Each row comes from the steps of one path. Every step used is in the known rows, and no mark comes twice. Write the path behind each row, first mark first.
(in the rows, 128 means zero)
Known rows:
fimar memur gatin sodupev pinas: [101 144 169 114 152 114 151 135 114 112 113 128  99 122 149 117 110  84
 107 133 130 134 139 121 189 103 135 122  96 135  78  91  97 148 139]
sodupev pinas levuf gatin: [116 116 103 203 143  96 121 132 100 135 180 128 125 144 157 143 165  98
 146 108 104 113 110 157 167 122 143 103 164 154 101 127 163 114 113]
tobofeg timef memur levuf gatin banuv: [150  92 156 148 181 184 127 163 162 125 128  82 182 131  95 170  58  67
 148 137 132 117  73 121  84 154 121 175 100  97 115 150 131 171  64]
levuf gatin sodupev pinas: [129 149 120 139 137 103 165 136 153 119 136 131 138 117 130 153 125  56
 101 106 176  83 104 161 176 128 119  99 142 108  84 141 148 134 109]
zovu tobofeg timef: [128 158 131 140 124 137 170 140 157 155 118 112 122 106 104  75 104 196
  84 138 109 152 148 122  80 128 132 132 154  61 167 138 158  96 140]
memur levuf fimar tobofeg timef: [130 120 130 119 117 128 159 135 163  85 169 143 139 103  87 126 136 152
 106 120  92 158 129 148  85 175 110 160 137 120 192 127 156 111 135]
zovu gatin sodupev pinas fimar memur: [109 190 132 140 111 121 120 129 100 105 104 113 113 132 190 101 126 106
 133 131 120 136 139 101 191  70 154  80 101 116  89  83 130 139 144]
banuv timef memur levuf fimar: [100  80 161  79 135 125 120 120 140 123 121 159 176 169  94 165 160  90
 178  85  96 121 109 149  61 150 157 136 128 157 153 169 135 102 125]
gatin sodupev pinas levuf fimar memur tobofeg: [ 81 138  88 131  94  61 102  88  76 122 170 130 139 145 124 164 165 104
 114  93 103 175 142 114 155 120 125  80 111 203 118 146 121 103 166]
levuf fimar tobofeg zovu: [131 109  86 120  88 104 116  96 168  95 141 167  83  83 127 128 199 169
 111 126 160 107 148 137 136 156  84 130 163 139 157 138 131 115 145]
tobofeg timef banuv: [134 109 142 137 167 180 152 145 128 177 100 118 155  72 128  88 117 148
 133 158 125 146 102 122  92 137 157 175 131  96 142 118 147 133  84]
fimar memur tobofeg zovu: [101 110 110 148  92 136 121  86 132 135  97 102  79 138 123 130 124 196
 143 131 161 163 137  73 128 136 122 127 121 135 102 113  98 123 181]
levuf fimar tobofeg zovu gatin banuv timef: [191 163 116 115  86 119  51 121 167 110  81 139  74  87 207 114 170 183
 160 132 148  92 168 177  98 152  67 139 115 147 150 134 136 137 125]
memur sodupev pinas: [122 143 110 110 118 113 189 124 116 133 160 132 135 147 138 155 139  98
 105 128 134 129 114 164 174 127 117  95 134  90 133 146 141 111 158]
levuf gatin: [150 123 114 142 152 140 150 139 166 144 116 133 109 143 137 126 132  97
 148 121 158  69 135 170 120 156 135 117 173 101  71 128 139 118 101]
sodupev pinas levuf fimar tobofeg timef memur: [ 77  99  96 161 124  73 100 119 114 102 231 148 168  82 121 119 199 150
  55 104  71 155 131 128 131 124 114 145 175 205 211 130 137 127 122]
fimar tobofeg timef memur sodupev pinas levuf: [100 126  85 163 110  91 127 127 122 107 226 115 171 119  97 138 116 161
  60 146  97 185 127 112 146  91 104 151 125 150 227 109 116 133 144]
levuf fimar memur gatin banuv: [162 121 156  87 178 141  96 137 119 143  91 128  88 125 206 120 154  78
 160 146 103  99 163 163 123 160 113 125 122 152  53 122  86 136 102]
gatin banuv timef memur: [155  95 171 112 172 167 122 134 129 196  81 116 141 130 140 132 108 148
 143 121 142  87 125 125  68 141 148 131 136 131 121 140 116 148  87]
sodupev pinas tobofeg timef banuv: [116 139 122 146 124 165 126 171  58 159 149 121 156  72 141  81 120 167
  82 146 114 169  57 123 140 120 161 159 174 105 156 131 170 145 142]
fimar tobofeg zovu gatin sodupev: [136 172  96 127  76 124 118 117 189  77  93 139  64  80  90 116 106 172
 120 162 206 119 158 103 157 118  66 139  85  70 139 100 135 149 125]
banuv timef memur: [113  94 164 109 149 147 139 120 144 167  96 138 140 148 114 116 129 155
 146 103 135  97 140 129  73 133 169 135 158 135 139 129 121 122 115]
fimar memur gatin sodupev pinas tobofeg: [118 168 151 108 113 127 119 158  77  99 129 127  90 140 134  99  78 118
  94 143 131 151 129 116 191  94 149 120 131 115  91 102 106 152 173]
levuf fimar tobofeg zovu gatin sodupev: [132 172  76  89  62  94  85 102 198  64 109 164  72  78 111 133 158 125
 129 138 190 107 165 138 151 125  56 128 111 103 139 137 135 132 122]
banuv timef memur levuf: [102  80 179 108 144 156 150 131 135 140 103 135 162 176  73 152 105 133
 175 103 109 137 107 106  65 140 170 144 108 126 151 128 138 122 128]
levuf gatin sodupev pinas fimar: [149 175 105 155 114 125 152 140 133 103 132 133 162 140 145 132 134  65
 121 109 147 108 101 140 198  95 138  89 140 111 105 147 146 113 120]
pinas levuf fimar memur: [ 92  90 120 148 151  94  87  86 107 156 151 145 103 148 160 127 182 118
 184 113  84 127 167 125 109 115 163  98 161 192 108 117 126 109 127]
gatin banuv timef memur dagut: [168  94 178 131 164 162 144 129 119 178  76  98 150 162 131 116  82 127
 169 130 142  73 135 112  93 132 130 170  95  93 121 161  92 127 120]
sodupev pinas levuf fimar memur tobofeg zovu: [ 67 105  73 178  70  75  63  69  77 106 175 122 113 140 162 165 214 148
 145 101  97 194 118 103 170 118 117  99 132 218 137 151 122 100 189]
pinas memur: [156 112 141 121 151 146 155  93 131 152 148 113  93 145 125 108 113 152
 145 145 155 119 132 127 128 159 138 103 187 104  59 119 140 133 125]

Which path is each row?
[ 74  94 121 164 146  70  98  91  71 144 184 139 117 129 196 133 217 105
 141  94  66 135 136 142 154 116 159  86 167 214 116 119 148 116 149] : sodupev pinas levuf fimar memur
[153 109 151  92 179 178 124 163 120 151  95 123 118 129 120 138 111  84
 133 170 139  97 127 118 123 153 111 146 102  96  82 129  85 159  68] : timef memur gatin banuv
[201 142 175 119 158 178 135 161 122 165  56 116  97 146 170 104 103 142
 177 136 109 109 160 165  94 152 139 150 105 116 111 130 109 124  98] : memur gatin banuv timef
[113 106 127 133 146 144 156 139 170 127 152 128 135  80  85  89 110 195
  53 135 140 125 149  98  86 141 122 174 162 116 175  94 112 148 112] : fimar tobofeg timef memur
[121  90 156 143 163 134 139 134 149 127 117 114 113 170 137 141  95  86
 184 128 132 109 113 129 107 145 153 124 118 132  56  89 136 138 138] : fimar memur levuf gatin
[107 138 141 125 133 119 189 121 119 134 136 135 129 103 107 149 130  97
  86 110 159 114 109 124 178 124 134  98 123  91 123 137 154 131 126] : gatin sodupev pinas
[143 142 136 140 125 147 133 128 148 100  99 115 151 183 112 144  65  64
 196 135 130 137 114  88 138  90 165 103  80 119  79 102 126 130 133] : pinas fimar memur levuf gatin sodupev
[157 118 133  91 132 167 121 139 114 187  77 107 149 153 112 139 101 172
 122 122 148 124 133 118  58 170 131 133 117 137 119 152 102 128 119] : gatin banuv timef memur tobofeg
[105 171 102 156  59 141  86 147  93  84 138 117  67 119 149 115 150 168
 127 127 147 148  86 129 201 114 111 115 163  76 129 141 173 142 170] : sodupev pinas tobofeg zovu gatin
[113 124 140  89 128 107 147 119 128 144 138 133 176 166 141 156 135 108
 116 104 133 124 111 163 125 102 140 120 137 143 171 151 115 116 156] : banuv timef memur sodupev pinas
[137 137 102 167 137 120 127 123 153 133 134 132 123 152  80 159  97  75
 177 127 157 103 143 131 137  99 141 113 128 113 100 140 141 114  78] : pinas levuf gatin sodupev
[152 107 121 128 100 174  89 111 134 161  74  98 137 136 108 157 105 193
 148 130 173 142 116  90  83 146 110 150  96 138 145 175  90 133 133] : gatin banuv timef memur tobofeg zovu
[101  75 112  67 121 104 134 128 148  95 167 174 150 123  61 159 165 105
 103 131 120 116 110 125  86 177  97 134 121 139 145 121 133 130 134] : timef memur levuf fimar tobofeg
[ 76 113 124 144 137  62 100  80  90 130 173 141 130 125 155 154 177  74
 139  98 104 142 138 122 171  91 149  85 131 198 119 132 139 125 136] : gatin sodupev pinas levuf fimar memur
[144 136 123 156 134 147 180 138 168 128 144 120 109  80 109  73 110 220
  69 130 126 134 157 123  97 149 124 163 169  99 175  90 135 133 126] : fimar tobofeg timef
[146  78 186 107 164 174 133 141 116 165  88 113 163 158  98 169  83 122
 170 124 116 121  94 104  64 156 150 141  81 123 134 141 135 158 104] : gatin banuv timef memur levuf
[132 111 147 139 147 118 162  99  98 138 184 113 109 131 156 116 146 139
 104 126 145 125  99 142 171 156 132  94 186 128  66 121 155 144 141] : sodupev pinas memur
[161 187  85 148  81 125 181 139 126  86 178 114 161 119 151 101 119 184
  55 139  91 180 133 136 172  94 117 133 143 106 223 112 128 104 181] : memur sodupev pinas fimar tobofeg timef
[178 105 152 125 179 157  95 149 162 177  77 114 153 145 167 135 102 103
 158 122 160  50 124 161  67 140 138 135 148 148  88 143 114 150  76] : levuf gatin banuv timef memur
[143 126 149 133 123 170  58 127 152 143  52 105 106 119 164 132 117 153
 189 140 165 103 127 121 105 117 109 149  94 114 126 144 120 160  91] : tobofeg zovu gatin banuv timef memur
[130 146  99 133  94 158 143 115  98 142  96 109 115 179 141  91 124 189
 135 134 104 168 155  80 118 127 166  97 132 134  98  99  97  94 174] : pinas fimar memur tobofeg
[108 141 175  91 131 122 134 149 131 108 100 145 160 142 112 136 115  88
 111 109 133 125 128 145 150 100 139 146  98 143 142 137  97 125 117] : banuv timef memur gatin sodupev pinas
[137 184 131 106 115 170 115 196  78 107 120 128 157  82 103  88  72 115
  86 169 125 188  77 129 173  94 139 182 113  88 151 133 128 143 114] : memur gatin sodupev pinas tobofeg timef banuv
[108 117  89 110 127  85  96  80 118 147 161 141 122 181 156 155 160  87
 194 130  89 140 167 144 119  95 136  96 141 174 126 139 106  91 148] : pinas levuf fimar memur sodupev
[129 102 114  90 110 105 159 128 142  95 155 171 122 126  85 147 165 128
 115 125 108 122 127 145  99 190 102 123 130 127 143 125 161 113 149] : memur levuf fimar tobofeg
[151 120 122 132 148 153 148 154 136 157 117 138 140  42 121  66 116 200
  78 175 135 139 127 111  84 147 128 182 134 114 159  74 141 145 108] : fimar tobofeg timef banuv
[131 155  87 123  95  62 112 137 106  66 183 177 115 109 113 140 176  96
  92 129  95 150 160 154 187 123  90 121 105 173 158 125 121 106 127] : memur gatin sodupev pinas levuf fimar tobofeg
[113 177 142  82 123 138 133 162 178 111  99 124 152 115  44  94  59 117
  75 169 133 161 145 100 105  89 104 164  88  62 163 142  98 114 108] : zovu tobofeg timef memur gatin sodupev
[113 136  81 136  99  54 126 106 106 101 202 170 128  92 109 151 185 119
  78 111 115 128 140 140 164 126 100  95 132 175 171 128 156 120 136] : gatin sodupev pinas levuf fimar tobofeg
[196 116 169 147 157 169 131 159 145 153  84 106 143 170 148 161  80 105
 204 119 129  95 105 168  72 167 139 139  95 116  93 143 155 136 102] : memur levuf gatin banuv timef
[123 180 141 159  97 120 143 120  98  88 100  96 122 161 183  82 100  93
 159 137 114 129 145  89 222  64 129 116  62  76  89 104 106 112 176] : zovu gatin sodupev pinas fimar memur dagut
